Each row comes from the steps of one path. Every step used is in the known rows, and no mark comes twice. Write the path behind each row, first mark first.
In the rows, 128 means zero.
Known rows
x-t: [120 129 124 107 121  95 169 102 152 163 126  66 117 133  90 150 140 159
 127 148 124 136 146 100 143 113 146 130 114 130  92]
t-f-z-x-s: [135 143 166 147 166 129 126 124 126 143 101 132 159 128 127 133  80 112
 117 150 148 140 163 152 169 167  50 119 103 103  96]
t-x-z: [129 128 121 112 139 156 133 141 161 154  74  77 151 150 103 123 148 120
 149 166 108 149 130  84  97 116 112  87 115 131 103]
f-z: [129 128 156 109 124 139 134 102 161 139 111  73 150 120 122  98  89 133
 153 164 143 130 157  95 125 138 142  96 125 110 122]
h-z-x-s-n: [161 180 157 130  99  91 135  89 162  96 129 145  93  99 114  95 116  79
  94 149 146 169 120 118 155 142  68 170  85  79 107]
t-f-z-h-s-n: [ 78 139 133 111 155  88 119 160  92 145  90 117 167 151 177 144 117 100
 152 136 140 109 148 123 169 127 152  98 113 126 190]
h-s-r: [ 90 118 107 112 106 132 100 133 156 114  86 127 111 127 157  99 113 135
 109 156 160  99  86 153 139  61 183  72 106 131 170]
z-f-t: [129 132 115 122 120 117 156 136 109 117 179 139 110 142  96 148 125 119
 130 116  88 118 103 124  93 131 105 124 159 124 145]
t-f-z: [121 129 169 101 171 136 118 120 144 152  93  84 170 130 152 148  87 128
 153 161 137 127 155 138 144 143 127  98 121 114 118]
s-r: [114 119 135 112  98 156 105 115 181 123 109  97 114 117 143 124 116 136
 123 160 122 109 124 137 131  76 174  92 124 125 113]
t-f: [108 143 151 101 152 125 112 112 145 135  99  78 143 130 129 192 120 130
 141 145 114 127 124 163 152 118 129 106 127 112 112]
x-t-f-z: [123 114 153  97 190 105 166 124 133 192 103  83 166 149 139 163 107 155
 139 165 137 133 178 120 154 142 129 115 106 138  97]
r-s-h: [134 118 103 146 106 142  87 122 140 113 115  98 127  93 129 128 165 126
 141 140 125  95 132 171 131  92 150 129 153 139 132]
r-s-h-z-x: [166 113 108 143  87 150  89 105 126 105 142 168  97  78 133  80 121 119
 113 143 150 128 122 158 126 127 104 177 123 104 130]
w-g: [145 145 135 119  92 114 103 112 179 135 102  92 129 102  95 162 124 163
 138 164 148 110 138 141 131 113 139 103 141 131  99]
w-r-s-h: [150 107  74 150  79 161  64 123 133 117 117 121  89  82 124 110 172 153
 138 120 126  80 146 161 114 101 180 120 182 175 161]
g-s-h-z-f-t: [192 109 138 146 119 135 147 136  82 103 184 207 120 135 124 120 116 115
 134  86 130 113 127 142  95 161 149 169 176 146 155]
t-f-z-h-s-r: [ 68  94 125 122 160 147 106 173 102 148  81 167 162 145 205 112  94 145
 125 133 143  90 145 142 157 103 186  75 112 139 185]
n-s: [104 118 131 121 139 128  97  97 153 101 151  78 134 130 126 107 131 146
 123 140 129 110 112 130 141 130 123 111 116 141 119]
s-h-z-x-t: [147 111 121 137  99 125 158 124 131 147 185 126 113 112 115 132 111 142
 112 123 170 153 125 112 133 141 142 198 108 113  85]
x-t-f: [108 129 136  98 169  94 156 117 136 172 106  77 139 146 117 202 136 155
 130 148 118 135 146 143 159 119 132 128 110 137  92]
s-h-z-f-t-x: [149 118 112 140 147 156 126 153  90 108 192 168 116 138 151 144 152 106
 141  66 108 154  74 143  68 134 132 166 155 141 139]
t-f-z-x: [127 118 154 115 142 150 113 121 124 154 119 107 159 132 141 146  65 117
 139 166 147 128 156 135 153 159  78 114 106  99 109]
r-s-h-z-f-t: [166 109 104 143 133 124 126 139  97  95 180 210  97 105 140  95 154 119
 119 110 106 116 100 162  77 129 113 180 168 130 171]
z-h: [ 86 138 128 129  86 135 128 120 123 130 134  97 119 118 102 142 135 151
 142 106  92 123 149  91 142 128 163 121 146 114 124]
t-x-s: [119 162 132 140 146 138 114 102 145 125  75  94 119 128 112 132 163 122
 121 110 110 158 121 138 146 114  96 102 115 137  92]
x-z-f: [116 128 111 118 110 136 161 147 166 117 136 104 159 147  95 119 119 128
 145 151 108 131 134  95  72 138  75 120 148 112 117]
s-h-z: [136 135 149 127 110 140 117 112 161 101 153 101 130  93 139 126 122 125
 136 115 153 148 101 136 112 122 185 164 138 109 116]
g-s-r: [154 103 146 117  92 162 103 102 153 130  78 132 117 135 135 117 111 141
 129 159 136  90 169 141 151  94 179  76 135 146 121]
x-s-h-z-f-t: [154 155 140 174 151 107 161 151 116  82 196 196 120 112 123 121 145 107
 106  70 123 144  88 155  92 154 117 193 165 131 136]
x-z-h-s-n: [ 88 147 102 124 102  84 153 179 129 131  94 113 148 149 109 109 156  99
 139 161 126 115 131  65 128 111 155  99 112 126 181]
h-z-x-t: [152 120 130  99 101 106 172  84 134 156 153 138  84 117  94 100  97 150
  97 151 150 165 131  85 135 146 101 174  81  94  89]

Which path is each row?
[115 118 125 110 139 111 151 121 111 178 136 103 124 147 107 197 113 147
 115 150 129 133 147 141 170 138  84 141  96 120  82] : z-x-t-f
[202 122 157 143  92 128  95 115 155 121 107 159 144  94 127 142 116 153
 142 131 191 108 158 160 134 138 185 144 159 154 112] : w-g-s-h-z
[129 126 101 120 139 147 131 139  92 129 156 138 105 163 113 156 150 117
 137  98  77 138  96 121  85 127  87 113 148 139 138] : z-f-t-x
[ 76 104 115 115 183  84 168 163  72 190  94 137 164 161 151 140 115 168
 131 123 148 115 163 105 168 141 152 109 103 149 165] : x-t-f-z-h-s
[139 119 144  91 149 102 161 105 118 166 138 144 109 133 124 156  97 143
  99 150 140 163 132 128 152 150  83 176  76 103  89] : h-z-x-t-f
[165 111 134 133  97 155 123 109 123  91 156 165 139 127 141 120 106 128
 146  80 148 124 141 157 108 149 132 163 171 132 133] : g-s-h-z-f
[142 136 146 193 116 150 127 143 140 120 152 111 164 102 118 109  96 109
 127 122 172 127 157 138 152 159 105 146 131 123  90] : f-z-x-s-h
[ 66 136  98 128  94 107 126 140  98 121 109 125 117 128 114 113 132 145
 128 100 127 107 109 107 152 118 172  97 127 118 179] : z-h-s
[ 69 121 129 117 165 112 122 159  79 149  86 138 169 144 162 127 101 143
 142 119 139 109 143 123 161 141 153  91 118 126 184] : t-f-z-h-s
[ 65 111  92 133  88 143 107 157 118 120 103 154 114 131 157 102 128 151
 114 115 132  93 113 118 145  77 201  80 123 134 181] : z-h-s-r
[189 144 150 112  80  93  97 101 162 137  71 109 129 126 104 177 137 124
 152 177 159  90 184 145 161 120 139  91 141 156 113] : w-g-s-n
[145 136 145 102  80 136 126  84 142 116 145 136  92 100 107  91  76 126
 112 147 145 159 107 104 127 144  97 152  98  70 109] : h-z-x
[152 136 154 139 102 146 123 102 169 103 122 189  88  95 140  65  95 126
  67 144 148 149 116 136 144 117 101 151  89  95 101] : h-z-x-s-r
[ 71 152 101 119  86  82 124 139 106 116 111 107 117 131 129 134 153 106
 138 117 126 112 112 105 158 103 170 104 118 121 185] : z-h-s-n
[146 115  94 133 112 144 103 110 137  83 156 168 118  94 157  92 144 127
 132 104 122 126 115 174  82 119  98 181 158 116 149] : r-s-h-z-f
[142 136 127 118 145 134 125 127 102 149 116 110  98 151 103 152 158 117
 135 135  91 137  96 108 119 115 140  94 125 142 127] : f-t-x
[128 179 134 130 138 108 114 104 155 119  76  72 121 135 126 155 185  85
 134 128 110 160 126 138 154  98  97 111 109 139 102] : t-x-s-n
[ 79 124 118 128 111 122 136 144  98 142 105 131 151 129 135  76 100 146
 141 116 147 114 142  81 144 137 164  90 122 118 181] : f-z-h-s
[129 135 159 185 165 149 113 160 123 128 135 120 186 118 151 160  93 103
 131 122 168 127 157 181 170 164  89 149 129 127  93] : t-f-z-x-s-h
[150 125 126 143 126 129 148 150 112  93 216 170 120 120 131 135 127 113
 129  86 122 135  83 138  70 142 149 181 167 122 147] : s-h-z-f-t
[143 124 124 128 138 120 186 173 130 134 159 143 138 155  77 122 135 113
 130 159  86 124 120  83  65 148  90 119 153 127 137] : x-z-f-t
[126 118 119 143 146 147 162 190  87 174 116 141 129 167  84 126 182 123
 140 137  59 129 143  44  95 141 149  99 135 150 132] : f-t-x-z-h
[118 100 112 141 140 147  98 122 145  59 226 138 153 124 175  96 120 143
 127  75 146 128  88 162  90 150 109 187 151 140 134] : n-s-h-z-f
[147 161 142 154 172 117 141 125 106 138  99 132  98 143  95 137 177 107
 111 117  95 147 104 126 136 125 110 105 121 149 115] : f-t-x-s
[106  94 124 125 135 162  82 115 172 101 145 106 128 130 174  91 124 152
 110 154 134  92 116 149 139  97 155  94 112 153 125] : n-s-r
[ 94 104 143 114 173 113 174 145 101 198 117 109 169 156 140 165 121 167
 147 125 108 128 209  89 160 159 150 132 121 139 108] : x-t-f-z-h
[151 126 119 103 149 136 145 118  97 120 156 180  89 147 131 112 141 115
 125  98  89 162  83 111  72 141  88 147 132 120 145] : h-z-f-t-x
[104 120 146 128 108 145 139 127 125 145 129 100 150 123 124  97 107 148
 155 123 112 123 185  67 132 155 162 109 141 113 127] : f-z-h
[121 136 128 141 143 166  99 118 165 125  67 117 116 132 156 119 165 130
 107 125 114 138 125 156 144  77 127  89 108 151  98] : t-x-s-r
[132 146 104 190 162 147 132 174  92 109 167 150 131 152 124 174 184 101
 131  53  97 137  95 170 101 130  95 145 172 174 123] : z-f-t-x-s-h
[158 154 130 134 173 120 155 120 101 106 136 206  91 144 120 100 157 109
  99  80  90 175  86 130  87 148  59 155 130 126 134] : h-z-f-t-x-s
[ 85 137  86 123 122 110 131 181 107 144  70 110 145 169 129 118 182  94
 147 140 114 134 122  67 124 106 137  84 102 147 172] : t-x-z-h-s-n
[138 113 133 130 149 123 146 139 115 157 166 135 134 123 143 186 112 138
 113 122 161 150 126 160 151 144 121 202 102 121  85] : s-h-z-x-t-f
[145 155 141 158 154 144 109 118 146 103 107 123 131 109 147 122 162 114
 120  78 146 172  99 157 127 122 137 161 126 139  98] : t-x-s-h-z
[141 100 117 153 164 134 121 152 105  77 252 179 131 133 161 101 133 127
 113  80 128 118  73 148  81 159 126 186 155 151 155] : n-s-h-z-f-t
[142 147 112 101 102  95 101  89 159 117  82  88  99 106 122 118 170  95
 135 186 106 108 145 141 143  87 110 112 119 119 142] : r-s-n
[149 135 138 104 129 109 164 115 114 103 181 183  92 127 116 105 110 122
 116 113 101 148  90 109  77 151 107 158 142  97 152] : h-z-f-t
[180 127 146 122  86 119 100  99 152 142  73 128 131 119  90 155 117 164
 142 162 157  87 178 147 152 133 139  87 150 150 108] : w-g-s
